What can hang from each mark:
E: U
B: H
Z: M
C: H R
U: E R
G: R
M: R Z
Q: R
Y: R
H: B C
R: C G M U Y

Every row comes from one small tree of marks. Brackets hold a mark, then the marks that hang from it, in alphabetical order. Every link used is in the known rows. Which tree was each row made from?
(in the rows, 128 means zero)
Known rows:
(Y (R U)): [ 99 124  86 109  72 150 154 116 135 145 118 127 120 134 116 145 168  92
 129 145 107 139 141 173 108 144 117 133 115 145 131 170 109 108  91 108
 136 156 118 119 153 125 127  74 109 104 131  99  96 144 171  82 113 129
 144 164 101 156 158 110 131 139 128 159 133 105]
(G (R (C H) M)): [136 150  68 133 115 181 205 142 129 103 105 115 138 148  91 169 158  93
 129 119 126 118  98 186  64 107 137 139 113 166 127 142 121 119  76 113
 127 150 109 162 141 156 143 118  96 101 147  84  87 133 171 124 132 118
 176 145 113 116 158 126  88  85 129 147 153 140]
(C (R Y)): [120 131  95 124  84 139 160 119 148 133 115 119 104 141 130 117 133 104
 132 144 158 123 116 144 110 148 139 115 138 149 123 113 109 118 119 111
 152 166 114 128 130 141 127 108 144  78 141 132 136 116 170 134  91 120
 121 136 136 138 184 140 112 161 139 137 126 103]
(Z (M (R C (U E) Y))): [129 128  84 111  93 178 186 121 139 122 119 114 126 157  75 157 125  85
 151 127 130 144 155 187 101 181 169 126  67 130 124 147 131  85  97  94
 148 163 124 131 121 109 170  51  98  42 174  82 122 117 170  87 127 120
 165 155 124  86 232 132  83 131 184 144 117 103]
(B (H (C (R (M Z) U)))): [109 145  74 113 129 147 159 122 128 101  89 117  99 154  79 115 151  98
 110 182 174 132  63 198  93 111 153 101  59 158 118 151 118 101  81 134
 171 160 102 173 158 125 103  75  91  80 150 142 101 102 162 105 114  64
 213 133 115 132 193 125 113 126  92 145 135 113]
(Z (M (R G U Y))): [133 134  75  86  83 144 173 102 119 110 132 132 129 128 100 108 104 106
 123 104 129 171 136 157 105 170 124 103 116 142 106 144 132  82 106 107
 175 185 122 116 109 112 152  82  98  68 161  92 100 132 187  74 117 114
 146 148 124 130 243 160 111 173 163 118 130  72]
(U E (R C G M Y)): [139 156  72 115 119 186 189  75 150 160  80 157 111 148  90 125 135  77
 143 115 133 166 111 190 101 145 193 126  67 137 142 140 121 114 118 119
 155 140  98 174 113 152 115  81 121  18 175  92  96 111 192 127 140 115
 169 136 121 115 206 139  94 134 155 153 116 136]
(Q (R (C H))): [106 133  76 160 129 163 165 117 142  88  97  96 138 163 106 139 173 114
 154 164 151 121  88 159  85 140 142 136 130 175 144 113 113 111 127 116
 123 151 112 171 160 116 170 129 103  90 139  98  97 134 145 115 112 142
 142 113 114 125 154 116 110 129 137 127 165 133]
(Z (M R)): [101 115  93 125  83 152 144 124 149 102 103 122 116 134 132 113 104 142
 139 134 143 104 126 143 109 163 129 139 121 107 115 136 137 109  88 128
 122 165 136 137 115 126 155 121 114 103 168  99  99 134 136 100  98 129
 128 177 138 130 174 130 118 123 149 134 144  81]
(Y (R C)): [106 116  97 122 101 163 161 124 163 144 103 133 123 135 124 158 146  89
 132 143 128 148 121 161  86 146 150 149 111 147 135 154 116 112  96 112
 102 151 118 125 149 116 142  96 105 102 155 105 112 159 173 110 120 121
 141 176  89 162 159 112 110 111 129 133 149 115]
(B (H (C (R M Y)))): [ 88 141  95 103 120 165 167 107 138 114  82 137  86 142 101 123 123  98
 102 157 200 105  67 174 118  99 161 130 103 147 122 142 144 119  98 141
 167 154  95 159 147 118 116  98 122  83 165 170 125 109 168 158 101  78
 160 128 116 112 191 116  98 154 108 147 127 124]
(B (H (C (R G)))): [ 96 124  95 112 128 127 120 100 143 101  84 163 105 132 114 108 133 140
 113 166 189 141  85 143  90 102 159 109 127 127 132 145 131 105 120 140
 150 159 113 163 149 121 133 127 108 105 168 149 107 126 163 124  95  82
 147 134 125 132 190 135 112 153 106 129 148  78]
(B H): [ 99 104 118 125 101 147 118 110 140 113  99 132 103 128 133 144 150 141
 119 145 149 109  86 143 128 115 141 130 148 134 124 127 134 123  97 135
 132 131 120 149 157 118 154 107 133 135 141 129 128 139 117 117  90 124
 115 149 104 109 131 110 127 127 133 140 142  95]
(Q R): [ 89 110  94 160 107 143 140 102 159 124  97 121 109 129 129 110 158 125
 147 151 139 120  91 149 124 125 141 120 147 139 132 118 130 116 114 114
 119 166 131 147 147 129 142 132 113  98 131 107  90 130 118 100  94 139
 126 126 134 138 139 129 140 136 134 131 140 108]
(G (R C (M Z) U)): [148 159  60 128 109 164 200 138 134 132 109 103 129 154  62 158 158  75
 129 113 120 171  93 193  70 112 155 106  62 180 109 146 111 112  48  92
 126 166  91 147 142 154  91  67  73  85 133  73 105 117 168  84 138 102
 226 160 124 146 173 150 106  83 117 154 146 122]
(U R): [ 93 135  84 141  85 138 128  99 171 123  77 120 118 124 133 103 148 120
 150 153 137 121 120 137 107 114 128 133 123 121 118 134 114 130 113 142
 120 150 121 164 141 151 120 121 133 104 145 115 106 118 128 121 105 145
 128 154 134 146 138 112 142 133 134 151 144 104]
(E U): [102 132 105 136  79 147 135 121 155 114 110 127 120 130 143 129 160 136
 135 123 120 137 102 145 121 118 120 114 162 133 137 134 108 115  93 138
 129 144 116 126 136 132 131 126 100  98 131 119 133 137 131 124  95 145
 122 157 115 131 142 123 110 115 143 132 130  94]
(Q (R C G U)): [116 119  65 141 137 141 175  95 142 114  94 122 128 148  96 146 174  94
 145 127 131 188 110 167  81 141 144 104 104 172 139 141 118  99 120  87
 142 177 118 149 161 123 135  80  72  65 131  90  82 146 168  65 129 112
 169 103 104 149 182 144 112 133 141 116 140 103]
(B (H (C (R U Y)))): [ 91 145  92  99 111 143 157 114 128 109  96 119 101 145  98 127 150  86
 127 161 193 136 103 151 118 104 144 105 112 162 118 149 125 112 102 124
 171 161  92 152 158 117 143  75 106  92 151 154 133 106 176 117  95  89
 161 127 122 117 201 109 106 170 119 138 129  94]
(H B (C (R G U))): [116 136  85 137 126 113 169  98 141 101  88 150 121 154  95  95 140 129
 104 148 140 180 111 157  88 114 148  87 118 131 134 169  97 126 131 108
 162 206  93 145 123 118 106  97  98  75 152 130  97 115 185  81 106  79
 185 141 131 173 200 141 105 167 109 126 124  73]
(R C): [116 132 120 154 115 159 153 118 151 121  93 119 121 138 116 151 150 107
 133 123 138 139 112 144  99 134 153 128 130 143 131 130 124 124  98 110
 106 146 110 125 140 121 152 106 109 104 143  95 111 146 150 118 114 127
 147 145 107 131 135 118 104 110 142 142 149 108]
(H (C R)): [ 80 125  98 135 109 136 144 113 142 113  94 141  99 135 123 108 134 114
 125 169 165 112 107 151  93 115 138 128 124 129 133 145 108 128 126 135
 136 169 121 148 145 137 123 131 118  90 153 137 106 116 148 134  99  99
 151 143 133 140 155 111 111 140 104 144 144  96]
(G (R (M Z))): [149 146  77 133  89 149 172 152 141 127 113 134 109 131  96 112 134 118
 117 118 127 128  69 183  97 101 151 120 103 160 111 121 132 126  72 113
 128 164 110 149 121 167  87 117 105 104 128  84  95 115 144 110 113 106
 182 173 143 139 165 149 124 102 125 142 140 117]
(M (R Y) Z): [147 145  98 128  56 141 159 150 136 115 135 115 123 143 107  81  97 122
 129 137 145 148  89 123 132 162 144 112 140 149 105  95 137 105  99 135
 160 147 118 116 112 139 116 110 117  76 129  90 117 111 143 112  82 133
 140 169 153 152 210 148 137 152 124 122 138  87]
(M (R C) Z): [137 128 103 148  86 147 161 146 144 104 106 102 132 137 104 128 115 117
 134 137 138 157  89 131  92 159 155 120  98 146 116 114 126 109  86 128
 118 150 119 125 121 135 128  95  84  84 152  86 101 126 134  97 103 121
 157 171 143 151 179 134 114 106 126 117 155  88]
(E (U (R (C H) M Y))): [124 188  40 122  91 189 188 108 148 116  99 100 127 167 107 146 159  76
 157 120 137 145 102 157  88 122 143 144  95 177 137 135  97 115 104 146
 152 131  80 171 123 141 130  96  94  54 171 126 123 111 188 147 125 150
 154 140 104 113 192 116  99 118 139 141 149 153]

Write each row's tree:
[159 149  86 152 137 159 210  98 126  94  85 138 138 174  81 136 148 129
  96  94 113 163  77 170  80 135 169 125 109 166 136 140 106 122 116 105
 152 164  76 158  96 119 133 110 105  76 148  86  94 125 192 113 133  98
 176 147  94 140 178 143  80 119 125 130 154 119]	(R (C (H B)) G M)
[ 80 114 106 120 129 138 131 118 149  95  82 139 101 132 124 123 144 135
 116 191 196 110  90 152 105 100 145 123 122 136 128 146 126 114 107 142
 139 149 120 163 162 114 140 129 119 108 156 162 118 117 136 130  96 100
 146 135 125 119 165 109 115 145 101 139 148  89]	(B (H (C R)))
[134 155  69 124 102 141 170 130 137 116 111  99 103 156  95 116 154  85
 109 152 129 136  69 205  92 153 138 101  65 165 127 137  98  99  85 109
 165 169 107 149 133 146  86  64 117  73 133 109 108 103 178 103 108  85
 199 141 124 150 167 159 117 117 113 153 119 112]	(C (R (M Z) U))
[134 136  85 124  88 171 195 133 141 132 112 128 121 132 103 152 127  88
 146 102 144 158 119 149 101 107 155 116 142 164  94 119 137 119  91 102
 113 157 113 131 128 148 131 112 107  94 145  97 133 134 155 110 119 144
 163 153 141 129 190 136 109 130 139 129 153 114]	(G (R C Y))
[119 151  82 123 144 123 190  88 132 115  82 147 115 163  80 103 135 108
  88 128 136 165  92 183  86 115 158  98  85 142 139 179 104 119 113  95
 177 204  74 148 108 115  87  86 104  60 140 124  85 103 205  92 122  53
 215 146 123 167 200 138  91 140  94 142 109  97]	(H B (C (R G M U)))
[136 155  65 108  90 191 197 130 114  97 118  84 150 160  92 157 129  88
 141 127 149 139 149 162  83 184 136 118 100 171 114 133 115  90 105 118
 162 154 102 143 124 104 180  82  91  78 170  96 116 126 196  87 120 126
 158 142 112 107 227 119  85 141 160 128 164 111]	(Z (M (R (C H) U Y)))
[157 159  94 142 126 153 206 108 120 110 102 130 147 161  88 123 135 128
 107  90 128 178  89 145  84 143 176 116 145 168 140 108 111 125 138 113
 158 167  76 143  93 108 152 116 116  72 137  88 131 128 193 112 100 129
 145 127 112 142 215 148  95 163 139 112 155 113]	(R (C (H B)) G Y)
[100 124 114 154 118 124 157 114 156 101  81 136 108 149 118  94 124 140
 122 159 160 113  96 147 107 108 157 120 127 112 130 145 103 139 127 124
 132 185  97 147 116 122 117 123 117  90 140 135 122 114 151 122  90  97
 168 155 143 160 164 124 111 153 104 123 142  88]	(H B (C R))
[153 167  68 119 120 175 195 112 108 111 130 119 143 159  85 152 169  85
 114 100 121 191 127 161  71 155 139  99 128 196 121 139 109 104 131 102
 181 151 100 154 133 123 167  83  92  75 130  83 118 126 210  91 124 118
 135 105 100 131 207 138  95 153 159 128 150 110]	(R (C H) G U Y)
[134 133  86 126 112 138 153  98 125 135 122 153 124 142  98 110 171 105
 122 118 102 160 127 188 105 141 152  92 119 133 154 146 119 108 110 120
 164 161 136 146 141 133 137  86 105  77 125  88  92 120 168  80 117 106
 140 131 116 114 171 145 107 142 166 144 108  86]	(R G (U E))
[157 152  88 149 141 139 193 107 128  94 104 133 156 174  71 140 183 119
 124 109 102 169 102 188  87 155 189 110  97 160 162 146  94 116 115 112
 166 166 101 161 122 112 163  82  87  58 137  71  90 124 187  73 125 104
 165 124 107 118 191 139  89 145 162 135 129 117]	(R (C (H B)) G (U E))
[113 146  69 119 106 154 150  86 156 132  75 153 110 130 121  99 140 105
 126 116 119 143  94 160 104 118 136 123 100 133 138 132 125 117 113 124
 153 155 104 173 119 152  92 115 124  72 166 109  85 115 163 117 125 113
 153 148 117 154 159 139 121 117 129 156 133 107]	(U (R G M))
[163 157  81 112  71 131 178 135 120 134 141 140 125 159  68  78 128 108
 124 113 111 192 114 165 127 188 163  81  98 157 128 117 128  89 101 123
 197 159 131 138  98 145 119  64  93  34 135  68  94 108 168  67 107 106
 147 146 154 127 252 181 124 174 160 127 119  76]	(M (R G (U E) Y) Z)
[119 127  82  98 100 154 167 104 128 148 110 170 108 125 114 124 147 105
  95 118  99 149 108 185  90 141 140 129 120 142 148 162 122 107  94 117
 147 159 126 124 120 129 102 107 115  80 145 112  81 157 210 103 127  97
 138 170  96 157 181 140 110 121 120 152 140 111]	(Y (R G M))
[119 135  86 125 116 155 188 124 137 113 111  97 167 179  90 157 175  96
 125 138 110 170 127 174  72 152 151 135 100 175 137 163  92 113  97 109
 133 162  86 140 139 102 158  76 102  95 142  87  98 148 202  85 112 119
 163 169  95 157 183 112 107 140 129 137 156 121]	(Y (R (C (H B)) U))
[160 165  74 115 106 158 195 108 115 153 138 157 112 158  49  93 158  83
 106 100 101 172  88 210 110 151 180  82  79 172 147 123 121  97  97 110
 202 147 115 147 106 139 103  63  99  24 131  74 102 103 194  97 120  88
 174 127 116 117 230 173 115 142 155 149  98 106]	(R G (M Z) (U E) Y)
[151 143 100 153 138 153 176 108 129  88 103 129 146 158 102 126 156 150
 112 110 121 168  90 138  75 139 164 109 140 162 143 126 104 127 122 116
 146 161  94 152 117 109 154 125 106  97 141  87 104 136 183 102 119 116
 151 137 119 151 175 135 104 145 140 112 165 103]	(R (C (H B)) G)
[105 126  92 143 113 164 139 107 183 141  77 120 123 142 108 133 157  95
 166 157 134 119 124 166 100 125 178 139  82 116 149 142 122 131 110 139
 110 136 116 174 150 143 145  96 113  61 168  86 103 118 138 122 128 141
 142 151 127 105 147 112 111 118 153 167 142 119]	(U E (R C))
[ 94 133  80  99 132 134 140  97 125 100  90 148 116 138 111 131 155 119
 109 165 185 163 103 163  90 114 142  91 101 146 123 168 117  95 110 131
 168 167 112 163 167 120 133  90  96  88 155 149  99 113 169  95 111  75
 154 117 120 131 195 129 101 162 104 133 137  77]	(B (H (C (R G U))))
[ 85 123 103 110 114 142 139 109 143 116  96 128  93 137 115 112 130 121
 123 171 206 119  91 133 115 109 150 112 128 143 113 127 136 114 117 135
 157 153 109 156 149 115 143 114 131  88 153 168 145 110 163 142  86  96
 139 130 133 116 195 116 109 170 115 130 150 104]	(B (H (C (R Y))))
[115 132  59 132 126 155 177  83 131 128  99 135 109 163  83 113 177  92
 136 129 110 141  89 218 115 139 149  99  80 145 171 143 126 100 111  92
 169 164 128 160 143 143 102  71  97  35 130  78  52 121 164  71 135  86
 159 112 110 106 187 153 115 127 162 155  97 116]	(Q (R G M (U E)))
[171 183  48 119  93 182 207 146 117 124 123 100 135 152  67 131 140  78
 131 110 136 147  72 182  70 130 170 126  96 205 107 103 128 112  89 107
 151 141  87 172 117 158 117 107 102  74 137  80 117 108 186 124 123 120
 189 144 126 125 219 146 105 113 126 130 166 151]	(G (R (C H) (M Z) Y))
